What can hang from each mark:
V: L
C: D
P: R
U: D R
L: U V
D: C U
R: F P U
A: U

Known rows, with every way that one mark hangs from another:
U[D]: .08; .04; .12; .28; -.11; -.18; .13; -.34; -.54; .17; -.02; -.10; .49; -.05; -.32; .24; .24; -.03; .14; .62
C[D[U[R]]]: .03; -.03; .13; .10; -.19; -.21; .26; -.12; -.44; -.07; -.13; -.19; .23; -.23; .00; .20; .47; -.12; .30; .61
V[L]: .17; -.01; .35; -.12; -.07; -.12; .08; -.47; -.55; -.23; -.21; -.18; .45; .00; .05; .32; .36; -.28; .55; .66
U[D R[F P]]: -.06; -.19; -.01; -.11; -.21; -.14; .27; .34; -.86; .45; .02; .04; .49; -.18; -.21; .20; -.06; .27; .12; .23
D[C]: .12; .03; .10; .13; -.19; -.15; .14; -.37; -.45; .03; -.20; -.33; .41; -.08; .04; -.01; .35; -.33; .28; .45
A[U[D R[F]]]: .04; -.16; -.05; -.15; -.06; -.05; .29; .47; -.73; -.04; .05; .17; .24; .00; -.35; .19; -.02; .12; -.19; .41
D[C U[R[F]]]: .02; -.15; -.03; .14; -.42; -.09; .30; .44; -.52; -.14; -.24; -.10; .23; -.07; .06; .01; .26; -.08; .07; .30
P[R[F U[D]]]: -.16; -.14; .13; .26; -.46; -.09; .21; .48; -.52; .11; -.02; .10; .39; .03; -.49; .27; .12; .49; .26; .70
L[U[D R[P]] V]: .16; -.08; -.14; .31; -.08; -.09; .08; -.41; -.75; .42; .06; .16; .33; -.03; -.38; .20; .01; .34; -.23; .39
R[F P U[D[C]]]: -.04; -.13; -.15; .22; -.32; -.16; .28; .54; -.73; .44; .04; .03; .45; -.38; -.29; .01; .32; .15; .02; .19
A[U[D[C] R]]: .28; -.10; -.08; .04; -.06; -.11; .25; .10; -.64; -.09; -.04; .05; .02; -.16; -.17; -.10; .14; -.13; .03; .28
A[U[D R]]: .14; -.11; .07; .00; .04; -.08; .20; .03; -.64; -.11; .04; .10; .12; .02; -.31; .12; .04; .00; -.02; .52
C[D[U]]: -.05; .06; .11; .16; -.22; -.26; .26; -.29; -.31; -.01; -.10; -.24; .40; -.28; -.06; .27; .63; -.22; .14; .75
P[R]: -.09; -.06; .36; -.05; -.33; -.11; .11; -.40; -.35; -.04; -.20; -.24; .39; .17; -.04; .22; .11; .10; .52; .78
R[F P U[D]]: -.17; -.14; .00; .19; -.23; -.13; .22; .50; -.72; .41; .10; .08; .56; -.20; -.43; .23; .21; .29; -.05; .42
R[F P]: -.21; -.11; .11; -.26; -.22; -.13; .22; .06; -.64; .31; -.06; -.19; .68; -.10; -.03; .24; .14; .01; .05; .43
D[C U[R[P]]]: .03; -.19; .07; .09; -.33; -.12; .25; .05; -.53; .09; -.19; -.15; .14; -.23; .23; -.08; .28; -.13; .24; .24
V[L[U[D[C] R]]]: .57; -.06; -.02; .24; -.29; -.07; .14; -.13; -.77; -.20; -.17; .11; .20; -.19; -.24; .10; .48; -.12; .28; .33
P[R[F U]]: -.24; -.14; .26; .06; -.45; -.03; .16; .36; -.43; -.07; -.12; -.08; .40; .17; -.25; .25; .14; .34; .35; .76
P[R[U]]: -.14; -.09; .38; .19; -.31; -.05; .07; -.09; -.34; -.11; -.14; -.15; .27; .19; -.22; .18; .20; .24; .51; .86

Rows:
.06; -.08; -.03; .37; -.21; -.17; .18; .11; -.64; .39; .03; -.04; .33; -.37; -.24; -.05; .38; .05; .17; .28	R[P U[D[C]]]
-.08; -.09; .01; -.05; -.30; -.20; .36; .33; -.53; -.01; -.12; -.11; .35; -.24; -.03; .27; .40; -.01; .14; .51	C[D[U[R[F]]]]
.12; -.10; .09; .29; -.32; -.10; .21; .00; -.43; -.18; -.25; -.17; .11; -.06; .11; -.05; .33; -.19; .25; .40	D[C U[R]]
.17; -.14; -.05; .07; -.19; -.19; .24; -.05; -.78; .44; -.07; -.07; .27; -.35; -.03; -.09; .12; .00; .34; .07	U[D[C] R[P]]
-.01; -.13; -.02; .30; -.56; -.12; .28; .53; -.52; .14; -.09; .06; .30; -.14; -.35; .05; .22; .34; .34; .46	P[R[F U[D[C]]]]
.25; -.13; .15; -.15; -.30; .03; .13; .14; -.77; -.35; -.19; .06; .44; .10; -.19; .37; .33; -.02; .12; .54	V[L[U[R[F]]]]
.27; -.05; -.02; .27; -.17; -.17; .20; -.10; -.68; .16; -.12; -.09; .22; -.17; -.14; -.06; .16; -.06; .34; .23	U[D[C] R]
-.08; -.12; .11; -.10; -.18; -.23; .30; -.07; -.54; .21; -.08; -.15; .27; -.42; .11; .16; .42; -.04; .28; .44	C[D[U[R[P]]]]
-.08; -.25; -.04; -.06; -.46; -.11; .34; .48; -.62; .14; -.18; -.07; .28; -.23; .17; -.02; .21; -.01; .05; .14	D[C U[R[F P]]]
-.15; -.20; .13; -.32; -.19; -.08; .22; .24; -.78; .27; -.09; -.14; .50; -.04; .02; .19; -.03; .12; .18; .28	U[R[F P]]
.17; .00; .01; .29; -.05; -.01; -.01; -.57; -.56; -.02; -.10; -.05; .30; .27; -.25; .22; .08; .11; -.16; .62	L[U[R] V]
-.19; -.18; -.01; -.24; -.32; -.22; .40; .38; -.64; .27; -.06; -.09; .40; -.43; .06; .24; .36; .07; .11; .35	C[D[U[R[F P]]]]
.05; -.19; .04; -.20; .04; -.10; .24; .08; -.74; .17; .09; .11; .16; -.14; -.19; .08; -.01; .08; -.03; .35	A[U[D R[P]]]
.24; -.17; .25; -.21; -.18; .00; .08; -.24; -.78; -.13; -.14; .01; .36; -.06; -.03; .26; .35; -.05; .28; .46	V[L[U[R[P]]]]
.15; -.22; .13; -.34; -.30; .00; .17; .20; -.88; -.07; -.13; .08; .49; -.07; -.07; .33; .29; .06; .10; .37	V[L[U[R[F P]]]]
.20; .09; -.14; .55; -.10; -.12; .03; -.65; -.51; .18; .03; .09; .45; .09; -.54; .30; .24; .15; -.36; .71	L[U[D] V]
.07; -.09; -.01; .10; -.07; -.03; .02; -.53; -.66; .25; -.04; -.03; .34; .10; -.14; .17; .03; .19; -.15; .45	L[U[R[P]] V]
-.07; -.05; .02; .40; -.22; -.11; .18; .44; -.63; .14; .05; .06; .51; -.04; -.53; .26; .26; .21; -.02; .59	R[F U[D]]
-.07; -.08; .12; .34; -.10; -.14; .13; .04; -.64; .36; .10; .00; .43; -.18; -.39; .16; .29; .19; .14; .52	R[P U[D]]
.17; -.10; -.14; .13; -.31; -.16; .29; .36; -.76; .19; -.11; -.02; .35; -.20; -.19; .02; .10; .05; .16; .14	U[D[C] R[F]]
.34; -.16; .10; .00; -.19; -.06; .13; -.15; -.88; .05; -.04; .18; .34; -.18; -.26; .28; .33; .11; .18; .40	V[L[U[D R[P]]]]
